Each row comes from the steps of one path. Every step used is in the known rows, and no mark comes twice. Write the path behind each row, first mark first.
Known rows:
vabo-mozal-nuvam-peza-pupuzo-tubi-vozi: [-12  -2 -19   5  33  44 -28  19 -35 -17   5  -9   8  -8  -9  27   4  26
  -5   5 -43 -30 -18 -36  26  33 -12   5   4 -17  -5  31  -1  34  -4  75
   7   6   4   4  15   1   8  42 -17 -39  58  18]
nuvam-peza-pupuzo: [ -2   8  13  -5   5  11 -24  11 -30 -13  14  -9  31   6 -19  16  10  13
 -13 -15 -14  -2 -21   1   7   0   4  -2  22 -23 -14 -24   2  16   7  24
   9 -12  20  23  16   7   7 -17  -5 -18  -3   8]
muve-nuvam-peza-pupuzo-mozal-kifis: [ 21   0  32 -42 -41  -5 -20   5 -29 -16  -4 -18  29 -10 -36   0   9 -15
   0  -8   5   5  -9   3  -1  10 -32  21  24 -41 -14   8 -12  -9  -2 -12
  15  -5  23  23  -1 -10  -3 -28 -14   5 -32 -20]
vabo-mozal-pupuzo: [-29   4   9   1  10  22 -34  15  -7  16   5  -5 -24 -11  40  26  -1  11
  24  15 -11   8  16   2  -2  21  16  -2  -8  -6  17   9  12  15 -20   3
  -2   5 -26   1  -3  15  24  -3  -8 -18  15  16]
pupuzo-mozal-nuvam-muve: [  8   3   7  16  21 -29   9  -7 -39  -2  -3  30 -21  -3   6 -13  -4  15
  18   5  -9 -21 -16   0 -10   3 -10   8  -9 -29   7  -5  -7  -7 -22 -78
 -11  -4  -9  13 -28 -16  -3 -22  -3  42 -16  12]
nuvam-peza-pupuzo-tubi: [  1  -8 -15  -1   9  18 -22  19 -30 -30   3   0  27   7 -23  10  18  10
  -6  -4 -41 -25 -16 -25  27   6  -1  -2  20 -24 -11  -2  -1  17   3  65
   4 -15  17  29   6  -1  13   1   1 -15   4  12]
vozi-tubi: [ -1  13 -13  13   2  17  28  34  13  -2   6 -13   0   4   9   8  -6  -1
   8   8 -19  -4  -2  11 -11 -10   9 -26 -15  -1   6 -28  12   5  -7  19
  -9 -15  -1  -9 -24   5  -8 -22   7  19 -12   6]
pepaz-pupuzo-peza-nuvam-muve-kifis-mozal-vabo: [ 27  -7  10 -29 -26 -11  73 -33  -4  23 -14  23  16 -57 -26 -13   1 -21
  -1  -8  59   0   7 -44   8 -18  11  16   8  -2 -11  12 -13  -5  52 -67
   0   7   6  -5  20 -29 -25 -20   9  18   1 -37]
peza-nuvam-muve-kifis-mozal-vozi-tubi-pupuzo: [  9  -1   7 -12 -12  17 117  -3  15   1   7 -10  -2  -8 -22 -41  -4  -7
 -14  -8  39  42  35 -30   6 -17   5  -9  -9   3   7 -17  -9   3  42 -40
 -11   1  11 -30  22  -9 -26  12 -14  12   0 -33]
pepaz-pupuzo-peza-nuvam: [  6  -9 -36 -29 -24 -19  13  -2  14  12   0  24  28  27 -32   5   5   2
  30 -16  19 -14 -27   8   7 -12  16   0  21  -2 -14   4   2 -13  15 -15
  10   7   3  19 -14  -6   4 -59  17  -7  42  -9]
tubi-pupuzo-peza-nuvam-muve: [ 25 -19 -25  12   8 -20   6 -11 -11   7  10  39  32  28 -16 -14   9  -1
   4 -20 -30   8 -18 -23  22 -30  28   6  16  -4 -12  -5 -12 -18   8  -1
   6   2   0  -3   9  -5  10 -23  23  -2  44 -23]
vozi-tubi-pupuzo-peza-nuvam: [ 22 -20 -29  15 -14  10  27  10  10  -3  10   7  22  11 -24  -9  10 -29
  -3  -1 -13   5 -12   7  11 -23  24 -13   8  13 -12  -4  -7 -19  13  75
   8  -2  12 -29  -6   0   5  -2  17  -3  38 -29]
muve-nuvam-peza: [ 13   5  12 -25  24  -9  -3   7  16  13   9   0  47  23 -18   9   1  22
  14 -21  17 -10   2 -15 -10   3 -26   8  13 -16 -15  11   9 -19 -15 -27
   7  -3   9  12  16   3  -2 -12  -1   1   7 -19]
vabo-mozal-pupuzo-peza-nuvam: [ -8  -8 -12 -21  15   4  17   5 -21  24   6   9   1   1  18  21   9 -14
  39   6   9 -11   4 -15  15  13  34  12   3  -2  -7  31  -7 -11  -2  17
   9  14 -23 -13 -15   6  14  -8   5 -16  55   1]
pepaz-pupuzo-mozal: [ -3  -4 -22   4 -19 -49 -69  -1  33   0 -18  10  -9   9 -12   3  -6   1
  18   9 -10 -14 -31  34  -6  -1  -8   6  14 -19  16 -10   6   2 -21  -6
  -7   0 -13  24 -15   5   9 -24   5   4 -17   5]
kifis-mozal-nuvam-muve: [-11  14  31  20  36  12  49 -18 -17  10  10   6 -24 -24  19  -7 -13  28
  -3  -2  34  -2  17  -3  -7   0   2  13 -19  -7  -4 -17  -1 -14  -9 -68
  -9   1 -10   6   5 -14 -21 -14 -18  21 -12  17]
kifis-mozal-pupuzo: [-37   7  39   4  19  28 -23 -18   3  12   5 -18 -27 -23  45  10 -10   3
   2   6  36  15  24  12  -2  17  -2   9 -18   3   4   2   9  -1 -14   0
  -7   7 -12  -6   5  14   8  -5 -11  -1 -16  19]
kifis-mozal: [-13  11   6  18  25 -10   1  -5  23  12  -1 -16 -18  11  20  10 -13  13
   1   2   8   2  20  32  -9   1   0  10 -12   5   5 -18   9 -20 -16  -9
  -3   3 -12   1   8   2 -11 -11  -7   1  -7  23]
pepaz-pupuzo-peza: [  5  -6 -35 -15 -10 -19 -33 -10  36  12  -6  19  11  20  -8   8   2  14
  10  -5   8 -17 -37  10  -2 -19   8  -8  16   4   1  -1   7   1   5   1
   2   3 -10  21   3  -3   3  -9  21  -7  28  -8]
pupuzo-tubi-vozi: [-16   4 -55  11  41   2 -25  21  15  -9 -16  -1   7  68  21   6   9  10
   4   1 -64 -27 -11 -19   3   5 -23  -5 -24  26  14   5  27   7 -24  50
   1  -1 -12  -3 -18  16  23  31  23 -10  31  14]
peza-pupuzo-tubi-vozi: [-17   1 -39  16  17  19 -36  22 -12 -24 -11  -1   5  54  -3  10   8  -5
  -7   3 -55 -13 -17 -16  17  12  -8  -6  -7  11  -1 -12   7  23  -7  83
   6  -6   3   6  -3  23  27  33  10 -36  30  13]
nuvam-mozal-vozi-tubi-pupuzo-peza: [ 23  -5 -24   7 -18 -10 -22   3  28  -4  13  -1  -8  16  19 -22   2   7
 -28 -13  -3  17   5   0 -10 -28  10 -17  12  55  -4   1  -5   9  14  18
 -14   1  -2 -21  36   1 -22  53  11 -11 -15  -3]
kifis-mozal-nuvam-peza-pupuzo: [-13  10  57  -3  16  34   2 -19 -38  -9  19 -18  -2 -39 -15  13  -7  13
 -19 -11  47   2   2  15   7  19   2  13  10 -24 -26  -7 -12   5  13  -1
   6   1  21   6  25  -9 -18 -16 -38 -13  -8  13]
vabo-mozal-pupuzo-pepaz: [-29  -4  -8  13   7  -9 -55 -12  -8  21  -2  21 -18  -2  48  21  -9  11
  20  29 -37 -19  14  10   8  22   6  -8 -10 -14  20  18  -5  23 -20  22
   2   6 -19   7  -8  23  27  54  -6  -8  15  29]
vabo-mozal-vozi-tubi-pupuzo: [-13   1 -14  13 -16  21  -8  26  47   2   5 -16 -22 -11   8   0 -11  13
   1  10 -24  35   3  12 -10   0  20 -31  -6  14  29  -2  13  30  -3  19
  -6   2 -18 -10  12  14   9  32  -9 -34  10   0]
pepaz-pupuzo: [-12   1  -6  -3 -10  -8 -42   6  35   5  -3   6   1  13 -11   7  -2  20
  11  -7   7   2 -19  23  -9  -3   9 -14   7 -13  12 -15  14  11  -3 -25
  -3  -4  -9  30  -8   7  15 -33   6  -6   5   4]
vabo-mozal: [ -6   5 -26  17  18  -9 -24  26  14  19  -4  -2 -12  14  19  23  -5  18
  21  15 -36 -11   8  16 -10   9   9   1 -10   8  16  -4  10  -9 -21  -3
  -2   3 -26   5  -4   8  -1 -10  -3 -14  26  22]

Which path is each row?
[-14   4  19  27  -6  21  11  -4  55  -1   8 -29 -30 -18  17 -13 -17   7
 -24  -2  19  44  18  23 -11  -9   6 -16 -10  18  18 -17   8  11   4  14
  -8   1  -4 -16  23  11 -11  37 -15 -19 -29   1] : kifis-mozal-vozi-tubi-pupuzo
[ -2 -12   4   3 -39 -13 -91  -8   2 -14 -21 -12 -19  11  -5 -14   5 -25
 -20  15 -42  25  -5  45 -16  -5 -19   6  -6  -1  32   0   4  -3 -18  -4
   4  -4  -4   4 -30   3  26 -27   7  11 -31 -13] : tubi-pupuzo-mozal-kifis
[-13   6   0   9 -19  26   3  11  34  -9  10 -12  -8  14   3 -13  -3   3
 -11  -5  -2  42  -6  13 -16 -14   9 -38 -12  -2  18 -16  15  23   1   8
  -5 -10  -1 -11   1  19  12  17   3 -18 -17  -8] : mozal-vozi-tubi-pupuzo
[ -8   8  36 -27  27  14  33 -23 -17  12  -3  -8 -16 -21  25 -15   2   8
  -2   9  44  12  39 -35   2   4 -14  11 -17  -2   5 -13  -3   7  15 -67
 -15  -4  -7 -13  35  -9  -6  11  -6  32 -13 -18] : nuvam-muve-kifis-mozal-pupuzo
[ -3   6 -22 -15 -34 -30  -2  15  46  -6 -11  -5 -20 -24  -8 -10 -17   6
   9   6  11   3 -31  19 -10   3  -5 -21  10 -15  19 -13  13  20  -1 -11
 -15  -2 -10  10 -18   6  -4  -5   2   4 -45   4] : pepaz-pupuzo-mozal-vozi-tubi
[-20  11  29  13  20  26  33 -19  -8  10   4 -10 -33 -12   8   7 -12  12
   2   2  43  -3  22  30 -21  18  -8   5 -21   5  -3  -6   4 -18 -13 -47
   0   5  -5  -4 -10  -6 -13 -16 -24   9  -8  21] : kifis-mozal-nuvam
[ 12   8  46   4 -14 -12 -63   3 -51 -23  -3  -2  13 -48  -3  14   7 -19
 -13   3 -27  -3 -29  -6   0  13   1  11  22 -29  -8   2  -5  20   2   9
   6  -7  20   9  -1   0  14  -5  -3  -2 -58   9] : nuvam-peza-pupuzo-mozal-vabo
[  6   8  44 -39  33  33  40 -27 -14   4   1 -27   4 -14 -18   4  -9  13
 -17  -2  53 -12  23   0 -13   6 -43  11 -13  -1  -3   9  -4 -12  12 -39
  -3   1  15 -14  16 -18 -28  -1 -17  29   3  -9] : muve-kifis-mozal-nuvam-peza
[ 13 -17 -25   3  -7  -6 -13 -12   6   2   5  21  24  49 -23  -3  12 -14
   5 -10 -10   6 -13   9   6 -13  22   2   6   6 -13   5 -10 -28   3  23
  15   7  10 -11  -3  10  20 -10  19 -18  51 -24] : tubi-pupuzo-peza-nuvam
[ 27  -2  23 -17  -4 -37 -34  11 -10  -9   4   2  37   4 -34   6   6  -6
   5  -6  -1 -14  -8   4   6  17 -22  22  35 -43 -27  -3 -17 -18 -15  20
   8  -1  23  18  29  -2   3   3 -17  -2 -10 -15] : muve-nuvam-peza-pupuzo-mozal
[ 12   3 -37 -21 -44 -25  68  24  23   6  10   9  10  -2 -11 -19  -3   7
  -1 -27  37  -2  -5 -15  -2 -18  14  -9  29  21 -19  16  -1   0  33 -25
  -7   8  -1   4  -6  -7 -39 -13   8  -1   2   3] : pepaz-pupuzo-peza-nuvam-mozal-vozi-tubi
[-16   4  10  14  35  40  -8  -9 -30 -23   6 -20   1 -14  -1  13  -2  21
 -23  -6  -4 -16  -4 -21  29  24 -23  19   0  -4 -17  24  -4  19   3  66
   5   7  22  -6  20  -1  -3  36 -22 -27  19  22] : kifis-mozal-nuvam-peza-pupuzo-tubi-vozi
[ 19 -11 -39 -14  -5 -34  32  -1   6  18   4  40  34  12 -27  -8   7  13
  24 -19   4 -15 -27 -27  19 -26  20   6  26 -15 -14   0  -6  -9  20 -41
   5   4  -8  29  -3 -15  -5 -50  21   2  38 -16] : pepaz-pupuzo-peza-nuvam-muve
[  3   6  39  22 -29 -11 -46   4 -34 -17 -14   7 -14 -28   1   8   4 -40
   0  12 -18   7 -22  16 -15  14  13  -1   4 -22  -3 -14  -7  12  -4   5
   5  -8   9   3  -9   8  19  -8  -1  -9 -54   9] : peza-pupuzo-mozal-vabo
[  5  -1   2  14 -14 -30 -44  13 -28 -17  -6   7 -15  14  -5   3   5 -17
   9  12 -29  -7 -23  33  -3  12   5   5  10 -14  -7 -31 -11  -6 -14  16
   1 -10   4   7  -3  12  14 -12  -6 -10 -17  15] : peza-pupuzo-mozal
[-47   4   4  21  48  32 -39 -10  15   0  -9 -19 -18  11  60   9  -4   0
  -1  10 -13  -5  20 -22  24  25 -21  17 -30  34  10  24  17  15 -21  71
  -6  13 -14 -16  -1  19  23  57   2 -14   9  20] : kifis-mozal-pupuzo-tubi-vozi
[ -2  13  27 -20  27  25  -1  -3 -30  -4  12  -6  13   1 -12  19  -3  23
   2 -16  14 -17 -10   2 -12  13 -15  -5  -4 -20  -4  13   8  -7  -9 -43
   6  -7   8   9 -20  -7   3 -26  -5  20   3   5] : mozal-nuvam-peza
[ 22   8  -2   8 -16 -27  36  11 -33   7   2  25  13   8   9   0   8 -21
  -1 -17   5 -11  10 -21 -11 -10   9  15   6  36 -23  29  -5 -23   6 -35
   4  11  -3 -13 -24 -10 -15 -13  18   7  -3   9] : pupuzo-peza-nuvam-mozal-vabo
[ 14  -7  29  47 -32  -5 -55   3  10 -18  -9  -5 -17 -57   5  -8   1 -41
 -22  20 -38  19 -11  12 -12  -1   7 -16  -8  -7  10  -3   4  15 -12  41
  -7  -6   8 -32 -17   6  20  12   7  14 -56 -10] : vozi-tubi-pupuzo-mozal-vabo
[ 29 -16 -18   5 -65  12  23  20 -16 -14   5  -7   8  -7 -20 -25  11 -29
 -30 -14 -11  24  17   5   4 -30   8  -2   7  43 -13  18 -16 -13  29  32
   1  -1  10 -21 -25 -19 -21 -26   9  17   3 -16] : vozi-tubi-pupuzo-peza-nuvam-mozal-kifis
[-16  -2  18  -8  27  12 -23 -33   5  14   5  -7 -15 -15  50  14  -2   0
   1  10  31   0  17   7   6   4   3  17  -8  26 -10   8   1 -17  -4  18
  -4  12 -11 -11  17  -2  -4  23   4  -2  -2   6] : kifis-mozal-pupuzo-peza
[-13   7 -16 -13 -20  19   4  26  -3  12 -13 -24 -20   8  12  13   4  11
  19  14 -24   8  17  23 -17   0   2  -1 -20  -5  29   5  16   3 -11 -33
   6  -4 -29  16 -33  -4  -3 -33  -3   2   9  13] : vabo-mozal-kifis
[  6   2  21 -29 -38  -5 -45   9 -54 -23  -8 -25  10 -13 -11   1   6 -13
 -14   5 -30   2 -19  17   3   3 -17  16  19 -30   5   3 -10   8   2  14
  10 -12  13  28 -24 -11   2 -31  -5  12 -44   2] : nuvam-peza-pupuzo-mozal-kifis
[  3  -5   2  -1 -21  -6  30 -34  48  -1  -6 -10 -21   9   3 -23 -18  -9
 -35  17  11  18  31  16  -5  -8 -22 -28 -21  25  29  -5  -9  21  19   7
  -9   1  14 -32  36  10 -12  88 -10   7 -22 -11] : muve-kifis-mozal-vozi-tubi-pupuzo-pepaz
[ -9  13  42  -1  40  18  13 -22 -11   1  13 -21   1 -28  10  10 -11  32
  -6  -9  40  -9  11  10  -5  11 -16  14  -6 -12  -9  15   3 -15  -8 -37
   0   5   9   5   4  -9 -21 -10 -24  16  -3  17] : kifis-mozal-nuvam-peza
[-16  -3  16 -13  15  10  37 -25 -20  15  11  -2  -6  -5  29   8   1 -16
  13  -5  39   5  24  -7  17  10  14  24  -3   7 -21  23 -10 -30   4  13
   7  15  -3 -13  -6  -2   1  -7  -1  -2  24   0] : kifis-mozal-pupuzo-peza-nuvam
[ -1  11  19  19  -2 -19 -41   1 -11  -4 -18   7 -18 -12  14   6  -1 -22
  14  15 -24  -6 -18  13 -22  10 -11   4 -11   0  13   5  10  -4 -26 -30
  -1   1  -9  -5 -32   6  15  -5  13  18 -56  13] : pupuzo-mozal-vabo
[  1 -15 -22  47 -20 -13 -43  -7  23  -5   4  17   1   8  -2  -4  -4  -7
 -30  17 -53  -5  -5  27   5 -15   4 -35  -9   1  16 -20  -9  22  -4  63
   0 -11  16 -14  -6  16  11  53   7   8   0   3] : vozi-tubi-pupuzo-pepaz
[ 14   7   5   9   2 -32   4  24  20  12   5  12  12  41   0  -7   1  16
   4 -23  18  -7  32  -4 -24   1 -19  12   6  19 -19   1   1 -31 -22 -43
  -7   4   1   7  22   5 -14   0  -8   2  -3   4] : muve-nuvam-mozal
[-17  -9 -37   3  -9  -1 -27  12  38 -10 -15  16   4  13 -24   2   8  14
  16   7 -20 -32 -16 -10   7   2  -3 -11   5 -15  11   2  18  15 -11  24
  -6  -4  -5  33 -23   6  24 -16  13  -1   2  10] : pepaz-pupuzo-tubi
[ 12 -15 -38  -9 -14   5  43  17  32  11  10   3   1  -2  -3  -4   0  -5
   6   0  -9  18  -1   0   9  -8  36 -14   9   9   8  17  -5   0  12  41
   7  10 -13 -24   2   5  -4  16   0 -29  49 -14] : vabo-mozal-vozi-tubi-pupuzo-peza-nuvam
[ 32  -8 -16 -16  -1  -1  72 -27  44   2   1  -6  -6 -14   7 -36  -2   2
 -40  10  31  23  21 -29   5 -41  -4 -11  -6  32   8 -17 -12   9  40 -17
 -15   2   0 -29  61 -18 -30  65   6   9  -3 -41] : nuvam-muve-kifis-mozal-vozi-tubi-pupuzo-peza
[ 31   1  11 -22   5 -10 102 -22 -24  16  -9  20  14 -28  -3 -16   6 -21
   1  -2  42  -6  23 -50   1 -19   0  21  -9  14 -12   5 -16 -23  36 -66
   2   6   5 -26  13 -27 -27   4  11  32  -1 -28] : pupuzo-peza-nuvam-muve-kifis-mozal-vabo
[-13  -6 -23  12  -1  17   3  24 -18 -30  -4   6   3  26 -20   2  20 -10
   4   7 -25 -23  -7  -7  12  12   8 -13   2  -8  -7 -22  -1   8  -6  56
   4 -17   8  18  -4   4  21  -1   3 -18   1  16] : peza-pupuzo-tubi
[ -5  16  45 -14  -1  17  33 -17   8   9 -18 -20 -17 -23   6   1  -5 -17
 -15  14  39   7  31   3 -29   3 -21   1 -32  19  11  -7   7  -2  12 -44
  -2  -1   3 -26  10  -2 -10  16  -1  19 -33  -8] : muve-kifis-mozal-vabo
[ 25  -2 -40  -5  19 -25  59   6 -26  13   6  37  30  42  -5  -8   8   5
  23 -16  -9 -21 -11 -33  12 -30  19   8   6 -10 -17  -2  -8 -26   4 -37
   5   1  -8  13 -15 -16 -11 -41  23  17  39 -11] : pupuzo-peza-nuvam-muve
